Each row comes from the steps of one path. Every step used is in the known rows, and no mark comes twice. Write the path behind each row, first mark first.
Known rows:
gide kagon noluv fose: [3 -4 -22 13 -4 1 -9 -7 -11 7 -3 4 -3 2 2 1 -5 -11 -1 -3 1 6 10 -3 5 4 6 -7 1 0 3 1 -25 0 11 4 1 2 -16]
gukap noluv: [-5 -4 -1 -3 -1 -2 -3 -1 -5 -2 0 2 -3 1 2 6 1 -4 0 0 -1 -3 2 2 -4 0 -1 -5 13 0 -8 6 7 -1 9 0 -2 4 -43]
roto kaset: [0 0 -9 5 -1 6 1 -2 3 0 1 0 2 0 -2 -1 -12 0 1 -5 -2 1 0 -3 1 -3 13 -10 -1 2 -9 -6 -3 -4 -4 5 -1 6 10]
fose noluv: [5 1 -3 -1 0 -1 3 -1 -3 3 0 0 1 0 -5 10 0 3 0 1 -2 -1 5 -1 -1 -1 -1 -9 0 0 14 -3 -2 -3 -1 1 -1 1 -7]
gukap roto muni noluv gada: [5 12 -10 30 1 0 3 -2 3 -5 -1 -3 -1 -2 7 12 -15 -6 -7 3 6 -3 4 -3 7 -1 10 -14 -7 -1 19 13 -22 12 -12 -6 7 6 -9]
kaset roto: [2 -5 -8 13 -1 -1 0 -9 0 2 0 0 0 0 2 -4 0 -2 -6 0 2 -1 23 0 -3 0 5 3 -2 2 0 -1 3 -4 -7 1 0 -3 4]
rato gide kagon noluv: [6 -4 -20 -17 1 3 -11 -16 2 3 -2 0 -2 0 5 -5 -4 -13 -2 -12 0 2 13 1 -3 -1 -1 4 -1 -6 0 -1 -20 -7 10 3 2 4 -16]
roto muni: [2 0 -7 10 0 1 2 1 4 1 1 -2 -3 0 2 1 -13 -3 -9 1 6 3 2 0 -3 1 -2 -4 0 3 10 4 -2 6 1 -2 -1 5 2]
kaset roto gada: [4 -5 -8 17 -1 2 0 -11 5 2 -1 1 -2 0 3 -3 0 -4 -14 0 1 1 20 7 -1 2 13 14 -2 0 -4 -2 17 -6 2 -2 3 -3 -13]
muni noluv fose: [2 1 1 14 -3 0 1 -3 -8 5 -2 8 0 1 2 6 -9 4 1 -3 1 2 7 -2 8 3 2 -21 9 5 9 11 -9 10 -19 2 1 8 -20]
kagon gide rato: [2 -7 -3 -13 3 4 -1 -4 -1 -2 -2 -3 0 1 -3 1 3 -6 3 9 1 0 3 1 2 1 -1 -14 2 2 0 -16 -5 -8 -11 -1 2 11 19]
kagon gide: [0 -2 0 -13 4 0 0 11 1 0 -2 -1 1 2 -3 2 4 -1 3 8 1 2 4 4 0 2 2 -2 2 7 1 1 0 -4 -2 0 2 3 -1]
rato gide kagon noluv filin: [6 -4 -19 -34 -4 2 -11 -21 10 5 1 6 -5 -4 6 -3 -7 -13 -1 -12 2 4 12 1 -1 1 0 4 -4 -4 20 1 -21 -5 12 2 3 2 -16]
gide kagon noluv gada roto fose: [-2 -16 -26 20 -1 3 -12 0 6 4 2 -4 1 4 7 0 10 -13 5 -4 -2 -4 -7 0 11 -6 13 3 -4 -4 -2 -11 -12 -7 25 4 0 1 -15]
gada roto: [-3 -10 -2 10 -1 -1 -1 5 0 0 3 1 0 2 -1 -1 0 0 -2 -1 -3 -1 -14 3 2 0 -4 -1 -4 2 -4 -1 8 -3 8 2 -1 -1 9]
gukap roto gada: [2 12 -2 23 -1 1 1 0 3 -4 -1 -3 -3 -3 2 2 3 -7 -11 -1 -3 6 -2 10 10 3 12 8 -12 -2 3 -1 10 -3 5 -7 12 1 11]
gide rato: [2 -4 -4 1 -1 5 0 -13 -2 -1 0 -2 -1 -1 0 1 -1 -5 0 1 0 -1 -1 -2 3 -1 -2 -12 -1 -4 -2 -17 -5 -7 -8 -3 1 8 19]
muni roto: [-2 7 -1 10 1 1 0 -7 2 -1 -1 -1 0 3 3 3 1 4 3 -1 4 1 -6 -1 1 1 7 -12 -1 5 1 1 6 12 5 -7 -1 -4 12]
gukap roto kaset noluv: [-3 13 -13 20 -1 3 1 -5 15 0 -1 -7 -1 -3 3 -3 -13 -4 1 -8 -2 3 -10 -1 8 -3 19 -10 -12 3 4 -7 -4 -11 3 -1 6 4 22]
gide kagon noluv: [3 -5 -23 -1 -1 1 -10 -8 4 2 -1 2 -3 1 6 -2 5 -13 0 -1 2 3 10 0 -3 2 0 -2 -5 -3 -2 -2 -21 -1 12 4 0 0 -15]
gide kagon: [1 -3 -22 0 -2 2 -1 -3 1 2 0 2 -2 -1 3 1 4 -11 2 1 0 1 6 0 -1 1 2 -4 -1 -3 -12 -2 -11 0 -4 -1 1 -3 2]
muni noluv kaset roto gada: [7 -3 -6 15 -3 2 -1 -16 9 1 1 6 -3 -1 12 1 19 -1 -14 -1 4 -2 25 10 -1 5 27 -12 1 3 -9 7 12 4 -28 1 4 5 -33]
fose noluv gukap roto: [6 12 -3 4 1 -3 4 4 3 -4 4 -1 -2 0 -7 15 12 -2 1 4 -2 6 9 0 6 -1 -1 -21 -13 1 39 -4 -1 -3 -3 -4 9 -5 12]
kaset noluv: [-4 0 -1 1 0 -1 -1 -1 13 2 -1 -3 -1 0 4 -3 0 -2 1 -1 2 0 -12 0 1 0 3 3 0 0 7 -3 3 -3 6 1 -1 -2 -10]
kaset noluv gukap roto: [-5 12 -1 4 1 -1 0 2 20 -5 4 -5 -3 -1 3 1 12 -8 1 4 2 6 -9 1 9 1 2 -10 -11 1 32 -1 4 -3 2 -3 10 -2 10]
rato gide: [4 0 0 -14 2 2 -1 -11 -2 1 -1 -2 2 -1 0 -4 -8 1 -2 -12 -1 -1 2 2 1 -2 0 6 2 -3 0 0 -2 -5 0 -1 1 4 -3]
muni roto gada noluv: [10 9 -5 19 1 3 4 -6 -3 0 2 -1 -2 3 2 -2 3 1 -6 -2 1 3 3 8 1 4 19 -4 9 2 2 6 10 10 -3 -11 0 -2 -2]
fose noluv gada roto kaset: [3 -10 -15 15 0 4 3 2 -6 1 4 -5 5 4 -8 5 -16 -1 0 -1 -6 -6 -15 -7 4 -6 21 -10 -4 -1 6 -9 -2 -9 4 5 -2 2 1]
rato gide kagon noluv kaset: [7 -4 -20 -20 -1 1 -11 -19 0 2 0 -1 -2 0 10 -5 16 -11 -2 -13 0 0 12 4 -4 1 16 -6 -5 -4 -13 0 -17 -6 4 5 2 9 -14]
rato gide kagon: [4 -3 -20 -15 0 3 -2 -15 0 4 0 1 0 -1 3 -4 -2 -9 -1 -12 -2 0 6 3 -2 -1 0 1 -1 -6 -11 -3 -9 -6 -1 -2 2 1 2]
noluv gada: [0 -1 0 3 2 -1 1 1 -5 -3 0 -4 3 2 0 1 -4 -2 2 3 1 -6 -6 -6 3 -1 12 9 2 -6 3 0 -9 2 7 -1 2 -1 -13]
gide kagon noluv kaset roto: [5 -8 -27 11 -4 0 -11 -21 3 3 0 2 -5 0 13 -6 21 -13 -5 -1 4 0 33 2 -6 4 19 -10 -10 1 -15 0 -19 -4 -5 4 0 3 -10]
noluv gukap: [0 0 1 -12 1 1 0 4 7 -4 5 2 -1 2 -2 2 13 0 0 6 2 5 2 -2 1 1 -4 -9 2 0 20 0 6 3 -4 0 1 -2 0]
muni roto gada noluv gukap: [11 8 -3 7 3 2 4 -1 5 -5 7 3 -3 6 0 2 15 0 -6 5 2 8 5 5 4 3 15 -10 10 3 24 5 17 13 -5 -12 1 -6 -6]

Write each row's path:
[11 10 -3 15 0 1 4 -10 -5 -3 4 -2 -2 3 7 -2 21 2 -6 -1 1 1 1 10 2 4 34 -13 6 4 -10 7 11 11 -12 -8 0 -2 -1] : muni roto gada noluv kaset
[2 -3 -5 20 -4 1 -2 -15 8 6 1 -2 0 0 10 -1 26 3 1 -9 3 -6 25 5 5 -3 26 -11 -4 7 -11 -8 11 -6 -11 2 0 4 5] : noluv kaset roto fose
[-3 -10 -4 22 0 2 -2 6 4 2 3 -4 4 4 2 -1 4 0 5 -4 -3 -9 -16 0 14 -7 12 5 0 0 0 -9 11 -7 11 0 -1 0 1] : noluv gada roto fose
[-8 -15 -13 12 0 3 -3 3 -6 -4 3 0 1 4 1 4 -14 -5 2 -1 -5 -7 -18 -5 0 -6 20 -6 10 -2 -15 0 4 -8 17 3 -3 5 -41] : gukap noluv gada roto kaset
[-4 -9 -3 19 -2 3 -3 5 9 4 3 -3 1 2 2 0 8 2 3 -10 -3 -2 -12 6 12 -6 1 -6 -1 6 0 -10 15 -7 9 2 -2 4 13] : gada roto fose
[9 -5 -9 12 -1 3 2 -7 14 5 4 0 1 4 -3 9 16 3 0 -3 3 0 33 -1 4 -6 8 -18 1 6 34 -15 15 -9 -9 2 -1 -4 -10] : kaset roto fose noluv gukap
[-2 -9 -10 18 -1 1 1 6 3 1 3 -1 -4 2 0 3 -11 -3 -10 0 2 2 -11 4 -1 0 -8 -5 -5 5 7 3 8 3 5 1 -3 3 11] : gada roto muni
[2 -10 -4 17 -2 2 1 2 6 8 3 -3 1 2 -3 8 6 6 3 -10 -5 -3 -7 5 9 -7 2 -14 -3 6 12 -13 15 -10 9 4 -2 1 5] : gada roto fose noluv
[14 -3 -12 37 -3 0 4 -9 -20 9 1 2 -3 2 -1 -5 -8 -4 -14 -2 -1 4 30 7 4 5 24 7 10 3 9 7 1 -5 -12 -3 2 -5 -16] : kaset roto gada noluv fose
[-6 -11 -10 21 1 0 -1 3 11 0 3 -8 -1 4 5 -3 -15 -9 -8 3 4 -4 -29 -2 3 -2 6 7 -2 1 17 1 1 0 15 1 -3 1 -12] : kaset noluv gada roto muni
[3 6 -23 2 0 0 -10 -4 10 -5 4 0 -6 0 4 3 16 -18 0 5 2 9 14 0 3 3 -2 -14 -16 -3 23 0 -18 -1 6 -3 10 -1 7] : gide kagon noluv gukap roto
[6 1 -3 9 -1 1 1 -2 5 7 -1 -3 2 1 -3 11 5 3 5 -9 -3 -3 7 2 8 -6 6 -12 1 3 16 -14 9 -7 2 1 -2 1 -4] : roto fose noluv
[7 -4 -21 -2 -2 3 -11 -18 -14 9 -3 1 -2 2 2 -3 -13 -11 -3 -14 0 5 14 0 7 2 4 -1 3 -2 8 2 -23 -5 10 3 2 6 -18] : rato gide kagon noluv fose
[2 -16 -24 -5 2 1 -12 -11 -3 1 1 -3 1 3 5 -5 -5 -16 -2 -7 -3 -4 -7 -1 1 -3 8 11 -4 -9 -1 0 -20 -9 20 3 2 3 -19] : rato gide kagon noluv gada roto
[5 6 -4 23 2 2 2 -9 3 3 -1 -6 4 5 0 13 4 4 9 -6 3 -8 -3 -5 11 -7 24 -14 2 3 19 -12 5 7 10 -7 -3 -4 -7] : muni roto fose noluv gada
[-1 8 -10 13 1 6 1 -9 6 -2 0 1 1 3 1 1 -12 4 4 -7 1 2 -5 -5 1 -3 20 -22 -2 7 -5 -5 6 8 2 -4 -3 3 21] : muni roto kaset
[11 2 1 -13 -5 -1 4 -3 -2 3 5 4 -4 -5 -1 -2 -3 0 0 0 -1 2 10 1 1 1 6 0 8 2 25 8 -14 0 -10 0 0 -3 -2] : gada noluv filin
[6 13 -5 25 -2 0 3 -2 4 4 -1 -7 1 -2 -2 16 7 1 4 -10 -4 -1 6 5 14 -6 10 -16 -10 5 20 -14 3 -9 1 -3 9 2 15] : gukap roto fose noluv
[2 -6 -22 1 1 1 -10 -5 -1 -1 -1 -2 0 2 6 -2 1 -18 1 4 2 -2 6 -7 0 0 12 8 -3 -11 -2 -1 -28 0 17 0 2 0 -26] : gide kagon noluv gada
[5 0 0 -12 1 1 3 3 5 0 5 0 -1 2 -8 13 11 3 0 5 0 4 8 -3 0 -1 -4 -18 -1 0 35 -5 3 0 -5 3 -1 -3 -8] : fose noluv gukap
[4 3 -5 6 -2 1 2 -7 7 -1 2 2 -4 0 11 6 6 1 -7 0 8 -1 9 2 -2 3 11 -29 2 6 -1 12 -6 16 -27 3 -2 12 -18] : roto muni noluv kaset
[-9 -14 -3 9 1 -4 -4 3 -9 -5 2 1 -1 3 2 3 0 -8 0 4 -4 -8 -18 -1 -1 -2 4 3 10 -3 -9 6 7 -3 21 2 -2 -1 -48] : gukap noluv gada roto
[1 -9 -11 15 -1 2 0 2 9 0 2 3 -4 1 6 5 -11 1 -10 0 4 1 -5 4 -3 1 -11 -21 -1 6 9 11 1 10 -13 0 -3 10 -11] : gada roto muni noluv
[2 12 -2 11 1 2 1 4 11 -7 5 -1 -4 0 -1 1 13 -6 -9 5 0 10 0 7 10 3 8 -1 -11 -1 22 -2 15 -1 1 -8 14 -4 7] : noluv gukap roto gada
[0 7 -3 17 2 3 0 -8 6 -2 -1 1 -2 3 3 2 2 0 -6 -1 3 4 -7 6 3 3 15 0 0 3 0 -1 22 12 10 -10 2 -3 -4] : muni roto gada
[11 2 -3 19 -2 -2 4 -1 -24 6 1 1 -1 2 -4 0 -9 1 0 -2 -3 2 12 0 7 2 10 -7 10 3 9 8 -14 -1 -11 0 -2 -2 -2] : gada noluv fose
[-3 -8 -13 12 -2 7 0 3 2 0 3 1 1 2 -2 -2 -12 2 -1 -5 -5 0 -13 0 3 -4 10 -10 -6 4 -11 -5 4 -7 1 4 -3 6 19] : gada roto kaset
[4 0 -6 -3 1 4 2 2 17 -4 5 6 -4 2 4 6 0 1 -8 4 10 6 11 -2 -2 2 -10 -28 7 5 31 10 -1 16 -22 0 -2 8 -22] : roto muni noluv gukap
[4 11 -3 7 1 3 1 2 16 -9 4 5 -3 -1 4 8 14 -5 -10 4 1 8 6 7 10 4 5 -15 -7 -1 26 7 10 6 -15 -8 12 2 -11] : muni noluv gukap roto gada
[7 13 -5 8 1 1 4 4 8 -4 5 -2 -4 0 -6 12 12 -5 -9 4 -1 10 6 7 8 2 9 -9 -12 -2 39 -4 14 -5 0 -6 14 -3 -2] : fose noluv gukap roto gada
[5 2 -9 21 -3 3 2 -4 -6 6 -2 5 -4 2 3 8 -21 4 -9 -4 7 3 10 -2 4 4 0 -25 9 8 17 13 -11 15 -18 0 -3 9 -21] : roto muni noluv fose
[6 3 -1 -4 -2 -2 3 -6 -4 2 2 -2 -1 0 0 13 18 3 0 -1 -1 -2 5 1 -1 1 16 -19 -5 4 4 -2 0 -1 -12 5 0 4 -6] : fose noluv kaset
[2 -3 -20 -5 -3 1 -10 -10 3 1 1 0 -4 1 11 0 23 -11 0 -1 2 1 10 1 -3 3 15 -12 -7 -2 -16 1 -22 1 0 5 1 4 -13] : gide kagon noluv kaset
[2 -10 -4 6 -1 2 0 8 13 3 8 -1 1 5 -6 9 19 5 3 -5 -3 2 -5 3 10 -6 -1 -23 -1 6 33 -13 22 -9 4 3 -1 -2 3] : gada roto fose noluv gukap
[2 -8 -3 -2 -7 1 1 -2 13 10 6 2 -2 -2 -4 10 3 3 3 -10 -3 1 -8 5 13 -6 4 -12 -4 9 32 -12 12 -10 11 4 -2 -2 1] : gada roto fose noluv filin
[-5 -1 0 -4 -2 -4 -3 -5 -5 -3 2 2 -4 1 7 8 21 -3 1 -1 0 -4 1 4 -6 2 13 -15 11 2 -20 7 9 0 1 1 -1 5 -43] : gukap noluv kaset
[3 -4 -7 23 -2 2 -2 -10 10 7 -1 -1 0 0 5 -2 5 1 0 -9 2 -4 25 3 6 -5 10 -1 0 5 0 -10 12 -9 -1 1 -1 0 0] : kaset roto fose
[4 1 -7 5 0 3 2 -2 8 1 0 3 -3 0 6 5 -13 3 -9 1 7 1 9 0 -3 1 -6 -19 4 3 11 11 -7 14 -17 0 -3 9 -22] : roto muni noluv
[-4 1 -11 4 -1 6 0 -4 15 2 0 -4 2 0 2 -6 -13 0 3 -6 0 1 -10 -4 2 -4 15 -6 0 3 0 -9 -1 -7 1 4 -1 5 -2] : roto kaset noluv
[4 -2 -5 15 -3 1 0 -14 3 1 2 2 -3 0 8 -3 20 -4 -14 0 2 0 20 9 -1 4 29 3 -5 2 -12 -2 19 -3 -10 0 3 0 -8] : noluv kaset roto gada
[-1 -12 -13 15 0 6 -10 4 1 -4 3 -4 3 6 1 -6 -16 -4 0 0 -3 -3 -14 -8 3 -4 19 2 -5 -3 -1 -4 -13 -9 21 5 -2 9 -10] : kagon noluv gada roto kaset
[-4 6 -10 18 3 5 0 -10 14 -2 0 -7 4 5 5 0 -14 -1 7 -4 4 -4 -21 -11 6 -4 33 -9 4 1 4 -6 -1 7 9 -5 -3 2 -5] : muni roto kaset noluv gada
[3 0 2 -22 -5 1 1 -8 14 1 2 12 -3 -5 5 6 -5 2 0 -1 3 1 4 -2 5 2 -1 -15 3 4 25 11 -8 9 -14 -1 0 2 -24] : muni noluv filin
[5 -3 -4 8 -3 -2 0 -17 5 0 0 6 0 -1 12 0 18 2 -5 -1 5 -5 28 2 -4 3 18 -24 -1 6 -11 9 -3 5 -33 4 0 5 -16] : muni noluv kaset roto
